Every row comes from one small tree of marks. Brackets hold a mark, then the marks that hang from it, in alphabetical order. Every link used is in the known rows. Which tree was each row made from?
Known rows
[R [K F]]: [  6.4  -9.3  -0.8  -3.2   5.6   0.5  -3.2   6.1  -5.4 -10.1   6.8   5.6
   6.7  -6.1  -2.4 -10.9   6.7   7.4  19.2  -1.2 -17.2   4.8   3.2  11.0
  -9.1   0.3   5.8   4.5]
[K [D [G U]] L]: [  0.1  -8.6 -16.1 -27.9   5.0 -10.3  -4.3  -3.3   9.1   4.6   2.2   1.6
 -20.9   7.9  15.4   0.2   5.1  -2.6  14.9  -3.7 -16.7 -26.1  -1.7 -13.5
   8.5  -3.5  -7.0   1.8]
[X F]: [  4.6  -5.2   1.0  -7.9   4.2  -4.0   0.9   0.3  -1.7 -15.3  -4.1   3.7
  -3.4  -5.8  -7.1  -2.6  -4.3  -2.3  -4.5  -0.9   1.1   6.1   3.6   2.0
  -5.3   6.1  -0.7   8.6]
[E [R [K D] [X F]]]: [ 19.9 -21.0  -7.1 -19.2  20.3  -8.6 -13.6   3.3  -2.7 -13.9   1.2   1.2
   2.7   3.3  -7.4 -29.7   1.9  -7.9   8.5  -6.8 -17.4  31.5  -2.6  30.0
 -11.4  11.2  13.0  19.2]
[R [K D L]]: [  7.0  -4.1  -7.9 -14.0   1.1  -5.8  -0.3   5.5   5.3   2.2   8.8  -0.1
 -12.2  -3.4   6.5 -17.7  12.4  -8.3  22.2  -6.5 -12.3   0.0 -12.3   7.3
   1.4   0.2  11.8   4.3]
[E [W X]]: [ -1.2  -2.5  -0.7   4.5   5.6  -7.2 -17.1  -4.4   6.3 -16.4  -0.7   8.7
  16.2  -5.5   7.2 -16.1   5.7  -0.2  -6.0   1.6 -13.1  12.4   8.5   3.1
   0.0  -5.4  -1.9 -13.7]
[E [R K]]: [  1.9  -7.2 -13.3  -0.7  11.9  -8.4  -8.8   0.3   7.3   0.4  -1.4  -4.7
   5.4   0.7   4.0 -18.7  -5.0   3.0  -0.2  -2.3  -6.6  17.9   7.0  28.2
   0.7   9.8   0.3   2.4]
[V [R [K F]]]: [ 10.1  -4.0 -10.2   7.0   2.6   1.2  -9.5  11.9   4.7  -3.1   4.5  -7.1
  -0.8  -6.6   7.1 -17.9   2.2  17.8  13.0  -1.3  -6.9   9.0   6.7   8.2
 -14.5  -2.0  -2.9   5.8]
[L K P]: [ -8.2  -6.4   0.2 -15.0   2.9 -21.1  11.2  -5.9  -8.7  -6.4  -6.8  20.6
   5.3  11.1  -2.3  -1.0 -10.1 -23.0  -0.5  12.4 -19.4  -0.6  26.4   4.0
   0.8  18.1   7.1   0.7]
[V [F X]]: [ 23.0   6.3  11.9  -2.6   3.7   5.2 -11.0  11.1   3.0   1.6   5.6  12.1
   5.9   6.9   4.7 -10.3  -1.9   9.1  -8.4  -0.7   3.2  14.6  -4.8   2.3
  -8.2   9.2   9.2  20.2]
[K [D G] F]: [  8.2 -14.5  -6.2 -17.7  -2.4 -10.7   5.3   3.7  -3.9  -6.1   3.3   5.7
  -0.1   2.9  13.0  -1.3   8.8   5.6  18.8  -0.9 -25.0  -8.4  -4.4 -16.6
  -1.6 -11.6  -0.7   4.8]
[V [R [K D]]]: [  2.8  -2.1  -9.3   3.5  -2.4  -0.9  -5.9   9.2   2.1   6.5   2.3 -10.5
 -10.3  -2.2  11.9 -18.2  11.4   3.9  12.1  -1.0  -0.9  10.3  -8.6   6.4
  -8.2  -3.6  -5.7   7.5]
[V [F X] [R K]]: [ 24.9   8.2   0.2   8.9   3.3   7.6 -23.0  19.2   5.1   6.3   4.7   1.7
   0.7   4.5   9.9 -24.4  -2.2  19.6  -5.3   0.7   8.3  23.3  -2.1  16.7
 -17.6  10.4   7.0  23.5]
[R [K [L V]]]: [  0.4   1.3  -6.7 -20.6   2.2  -3.7  -8.7  -0.6   0.2   2.1   3.7   3.4
   0.7   0.5  11.3 -11.4  -3.3  -9.8  14.8  -4.1 -20.5   6.8  13.5  19.9
  -0.5  15.4  31.0  -0.3]
[R K [X F]]: [ 15.0 -14.6   1.3  -9.2  12.5   2.8 -12.4   5.6 -16.1 -17.3   0.5   9.0
   6.1   0.6 -20.3 -12.7  -1.8  -2.0   6.8  -0.4 -11.4  19.4   1.7  29.1
 -17.3  10.2  22.1  13.7]
[H P]: [  2.2   2.6   9.0 -10.3  14.2  -7.7   3.4   5.1  12.6  -3.4  -1.9   9.9
   5.8   7.6  -3.8  -7.0  -3.3  -9.1   4.7   4.1 -10.0   8.8  11.3  10.3
   3.5  10.1   2.6   5.2]
[R [K D] X]: [ 10.5 -13.6   2.6 -10.4   5.9   4.8  -9.5   6.5 -14.7   0.0   8.2   5.6
   4.0   5.4  -8.4 -13.5  15.1  -8.0  21.4  -1.5 -17.4  14.3 -13.8  17.9
 -10.8  -2.0  19.3   9.8]
[K D [F X] [L V]]: [ 22.3   2.7  16.2 -35.2   3.9   4.0   4.8   5.7  15.3   8.0   6.8   6.3
  -1.0   3.4  32.4 -16.7   2.8 -18.2  22.4  -2.7 -34.7  12.4   3.2  -8.1
  -1.1  12.3  34.8  12.7]
[E [R K] W]: [ -2.3 -15.1 -14.8   0.4  13.6 -12.4  -4.4  -6.6  13.8  -6.4  -6.8  -7.4
  15.4  -6.2   5.1 -27.3  -2.6   5.9   0.3  -4.5  -9.9  24.4   8.1  35.5
   5.0   9.7  -8.7 -12.0]
[R K X]: [  9.0  -9.1   0.4  -1.8   8.4   6.3 -13.6   5.8 -14.9  -1.3   5.5   5.2
   9.7   6.9 -13.5 -10.2   2.9  -1.1  10.3   0.6 -11.0  13.8  -1.7  26.9
 -12.1   2.6  22.9   5.3]
[D G]: [ -3.2  -6.0 -10.6  -5.0  -4.2  -7.8   0.7  -0.1  -6.4   1.9  -4.0   2.1
   1.1   6.9   6.0   7.6  -6.8   7.5  -0.1   3.5  -6.4  -9.2   4.4  -2.0
   1.8  -3.4   3.8  -2.5]
[V F [R K]]: [ 14.4   2.3 -14.6  10.0   1.1  -4.0 -25.3  13.5  -1.3  -4.5   9.3   0.8
  -1.6   0.9  -0.3 -21.7   3.2  24.4  -1.1  -5.7   8.7  14.3   0.9  11.8
 -15.7   1.2  -7.6  14.0]
[L K [V R]]: [ -7.0   0.0  -9.0 -11.2  -6.4 -14.4 -10.6  -5.0  -5.2   2.5 -11.5   1.7
   5.5   8.8  17.0  -4.9 -12.1 -11.3  -4.8   1.6  -7.8  10.7  23.4   0.6
  -0.9  14.9  17.2   2.4]
[G U]: [ -6.5  -1.7  -1.0  -7.0   8.3   4.3  -8.3  -4.9   4.5   0.3  -0.8   3.0
  -7.0   1.5  -0.3   4.1   2.5   0.0   1.7  -0.3  -4.7 -12.2   8.3  -0.6
   1.4   4.2 -14.5   2.4]

Which tree is each row?
[  2.6  -6.0 -11.3   1.8  16.9 -15.9 -22.1  -6.6  21.1 -15.1  -3.5   1.0
  18.1  -1.5  13.4 -27.8  -2.5   0.9 -15.5  -2.8 -13.8  24.7  15.3  13.3
   4.6   0.6  -7.4 -14.3] : [E R [W X]]
[ 20.7  -3.4  -4.1 -24.6  13.3  -4.8 -22.9  10.0 -10.1  -0.3  14.4  17.9
   7.1  19.5   5.9 -29.0   4.1  -6.4  12.6   2.3 -33.5  31.2  20.0  19.0
 -25.9  17.8  18.4  22.1] : [L P [V F [R [K D] X]]]
[ 10.8  -3.2   4.0 -42.6   8.8 -12.0  12.9  -1.3  12.2  -2.3  11.6  17.2
  -3.3   5.8  22.7 -15.3   1.6 -25.5  26.7   0.7 -49.9   2.0  24.5 -10.3
  -3.5  14.4  18.7   3.7] : [K D F [L P V]]
[ 17.5  -7.3   2.3 -38.4   0.6  -4.0   0.4   9.1   2.0   7.6   3.4   9.0
   2.8   7.4  34.9 -15.9  -0.5  -7.5  30.6   1.8 -46.9   9.0   6.4   9.1
  -3.2  13.2  44.5  12.7] : [R [K [D G] [F X] [L V]]]
[ 17.9  -7.6  -6.9  -9.4   9.3   3.3 -13.9   6.5  -3.5   0.7  11.0   2.1
   0.2   5.7  -8.7 -15.7   0.8  -2.4  14.7  -5.1 -12.6   5.6  -3.1  22.3
  -7.7   4.6  31.5   2.7] : [R [K L] X]
[ 15.7 -18.1   4.4 -17.2  10.3   0.7  -9.3   6.3 -15.3 -16.5   4.1   8.6
   0.7   0.2 -14.9 -17.4  10.1  -8.9  16.8  -2.4 -16.6  19.6 -10.6  20.6
 -15.5   4.0  19.3  18.9] : [R [K D] [X F]]
[  7.6  -5.8 -26.3  -8.6  -4.8 -12.0  -6.4   9.9   8.3  10.8   2.4 -11.4
 -19.4   3.6  22.5 -17.3   2.6   9.2  16.3  -3.5  -8.5  -5.8  -5.9   1.3
  -2.2  -6.0   5.4   2.9] : [V [R [K [D G] L]]]
[ 24.9 -10.7  -8.8 -21.5  16.0  -6.9  -4.2  11.7   7.3  -5.7   6.8   5.9
 -16.9   5.9   0.0 -32.9  -2.6 -13.7  15.3   1.2 -25.3  17.0  12.6  16.6
 -20.3  14.7  16.3  14.6] : [V [R [K D [L P]] [X F]]]
[ 16.6  -0.7 -12.2   1.4   1.1  -6.4 -21.1  13.5  -0.8  -3.6  11.3   0.4
  -6.8  -0.2   5.1 -26.2  15.3  16.4   7.8  -6.9   2.5  14.8 -11.4   3.4
 -14.7  -3.9 -11.2  19.1] : [V F [R [K D]]]
[ 23.2 -24.9 -17.0 -15.6  25.3 -12.5 -14.2  -3.1  16.4 -19.8  -1.4  -3.4
   8.7  -3.1  -6.3 -39.2  -9.9   0.3   3.7 -12.0 -17.6  30.2   8.5  40.6
  -3.4  16.7  16.5  -2.6] : [E [R [K L] [X F]] W]
[  4.3 -16.2   1.8 -21.1  -1.2 -18.1   4.0  -0.9  -8.5 -14.4   1.1  11.8
   5.2   1.3   5.1  -8.0  12.2 -13.7  17.8  -1.9 -20.3  -1.2  -1.0 -14.6
  -0.2  -2.0   6.3   8.6] : [L [K D F]]
[  9.4  -1.7  13.5 -31.9   3.7 -11.8   8.6   3.4   6.7   6.2  -6.4  16.3
   7.0  14.6  34.9 -18.7  -8.2 -29.0  11.6  13.8 -42.1  21.5  33.1  -4.6
 -10.1  27.6  25.0  16.7] : [L [K D [F X]] P [V R]]
[ 14.4 -21.5 -16.0 -16.1  12.6   1.3 -23.4  10.1  -5.0  -0.6   7.1   1.3
  -5.4  10.4   7.7 -13.9  10.2  15.5  26.2  -1.1 -30.8  -2.5   2.8   5.4
 -17.6  -6.4  -2.7  12.7] : [V [R [K [D [G U]] F] X]]
[ 26.9 -13.5  -5.4 -14.3  14.4   2.3 -13.1  10.7  -1.2  -8.5  16.9   5.6
   4.4   2.0  -6.5 -20.5   3.9   3.9  25.1  -7.5 -24.2   6.6   1.3  16.3
 -13.4   0.7  31.3   4.5] : [R [K F L] X]
[  1.5 -16.4   7.2 -41.0  10.7 -17.1  11.5  -1.1  -1.3  -1.2  -7.9  29.4
   1.5  19.2  19.4  -1.6  -4.3 -21.1  16.6  16.2 -49.2 -11.0  26.5  -7.1
  -2.0  19.8   5.6  16.0] : [L [K [D [G U]] [F X]] P]
[ 20.6 -15.2  -6.9 -12.6  20.4  -6.9 -13.1  -0.3   5.6 -14.0  -2.2   0.3
   5.3   6.0  -9.8 -17.6 -13.0  -1.8 -10.9  -5.6  -7.0  24.8   9.0  18.2
  -8.5  12.6   9.4  11.9] : [E [R [X F]]]
[ 19.1 -27.5  -9.8  -7.7  24.0  -6.1 -12.6  -1.2   8.3 -14.9   3.5  -0.8
  25.3  -0.3  -2.9 -34.7   0.6   9.3  13.2  -7.9 -29.2  30.9   8.7  35.0
  -7.1   7.0   7.7  -5.7] : [E [R [K F] X] W]
[ -7.0  -9.8   2.2 -23.8   1.0 -22.5  14.7  -6.2  -7.5  -5.4  -4.4  20.2
   0.8  10.6   2.4  -5.1   2.8 -30.1   8.6   9.8 -25.7  -0.5  15.7  -4.0
   1.5  13.5   4.4   6.1] : [L [K D] P]
[ 24.6 -28.4 -14.3 -25.0  23.3 -15.7 -10.0  -3.1  15.2 -17.9   0.8  -4.3
   3.2  -3.4  -0.6 -44.6   2.5  -8.4  12.3 -13.5 -22.7  31.3  -3.6  32.6
  -1.8  11.9  13.2   2.4] : [E [R [K D L] [X F]] W]
[ 15.6  -3.5 -15.5 -37.4  -2.2 -19.6 -13.4   0.8  -2.8  -2.0  11.2  13.2
  -3.8  12.6  21.3  -8.9   4.3   1.8  11.4 -10.0 -24.2  -2.5   2.2 -11.2
   0.6   2.5  19.0  11.5] : [K [D G] [L [V F]]]
[  7.5  -5.9   6.6 -46.2   0.3 -26.1   0.4  -0.4 -16.1   0.3  -4.4  37.3
  14.4  28.4  23.6  -7.1  -9.1 -22.9   2.4  14.5 -42.0  14.6  27.5   1.1
  -3.7  29.6  31.7  23.1] : [L [K [D G]] P [V [F X]]]
[ 13.4  -1.0  14.4 -33.0  -1.8 -12.9 -12.2   1.0 -12.2  -2.7  -0.2  23.3
  12.8  14.6  17.3 -13.3   2.9 -18.3   1.2  -0.2 -19.2  22.8   4.1  -0.2
  -2.2  20.9  32.5  27.1] : [L [K D] [V [F X]]]
[ 16.6 -12.6   3.3 -46.5  18.4  -7.8  -1.9   0.8  -6.5 -11.5   7.5  20.7
  -1.2   8.7   0.7 -23.9  -3.0 -33.3  22.9   2.9 -49.2  21.6  22.2  25.7
 -14.9  27.5  41.1  15.5] : [R [K D [L P V]] [X F]]
[ 24.8 -13.2 -15.2 -39.8   5.7 -11.9 -27.3   6.8 -17.2  -3.8  17.1  19.0
   6.7  18.1   7.3 -18.5   6.6   2.1  21.6  -8.5 -35.9  11.3   0.2  13.9
 -11.0   6.1  41.3  17.3] : [R [K [D G] [L [V F]]] X]
[ 25.7  -4.2   9.7 -19.0   5.3   4.2   3.1  14.3  13.0   4.9  10.1   4.2
  -5.3  -3.6  18.4 -25.6  10.0  -7.7  28.1  -2.2 -25.1   8.9 -10.8   6.0
  -4.8   5.2  26.2  15.0] : [R [K D [F X] L]]
[  1.2  -9.7 -12.9   3.6  18.0 -15.9 -26.1  -4.3  13.5 -15.6  -2.4   3.8
  20.9  -4.3   9.7 -34.9   0.7   3.3  -6.5  -1.7 -19.2  29.8  15.9  31.4
   0.5   4.4  -0.7 -12.1] : [E [R K] [W X]]
[ 16.4 -12.1 -12.4 -25.1  -1.6 -14.4   5.8   5.6   6.5  -3.4   9.0   2.5
 -10.3   2.6  17.8  -7.2   6.1   3.9  24.0  -6.1 -25.1 -15.2  -5.4 -19.6
   1.2 -11.3   7.4   1.3] : [K [D G] F L]
[-15.0 -12.5  -5.4 -44.1  -3.2 -31.7  11.4 -11.5 -18.1  -1.2 -10.4  25.6
   9.3  21.7  19.1   3.5  -7.9 -31.1  10.5  13.6 -46.4  -0.4  32.2  -0.6
   3.3  20.4  21.7   4.1] : [L [K [D G]] P V]
[ 13.1 -18.7  -9.0  -3.1  18.6  -5.8  -9.8  -7.9  13.3  -4.0  -2.8  -6.6
  17.8   6.3  -0.2 -23.4  -6.1   2.5  -5.7  -6.8 -11.1  26.1   5.0  23.2
   2.2   5.6   2.6 -11.1] : [E [R X] W]
[ 14.7 -18.5 -14.5 -16.5  28.9 -13.7  -1.6  -4.6  20.1  -3.6   4.3   5.1
  11.8   9.2   0.1 -38.7 -12.4 -10.9   8.6   0.3 -34.3  25.0  24.5  42.8
  -0.8  22.0  14.6 -12.9] : [E [R [K [L P]] X] W]
[ 16.8  -2.9   8.0 -47.6   6.6  -8.4  15.7   3.7  12.0  10.5   2.7  19.5
   0.4  16.5  38.2 -10.5  -9.9 -22.6  22.4  10.5 -58.2   2.9  25.7  -5.5
  -3.3  20.6  35.4  10.1] : [K [D G] [F X] [L P V]]
[  5.9  -1.4  -7.0 -30.0   0.9 -27.2 -10.3  -0.5  -6.9  -5.9   2.4  22.6
   3.2  18.1  15.9 -19.2  -2.8 -16.9   0.8   2.8 -25.3  16.2  29.3  -7.1
  -9.9  20.9   6.9  17.9] : [L [K D] P [V F R]]
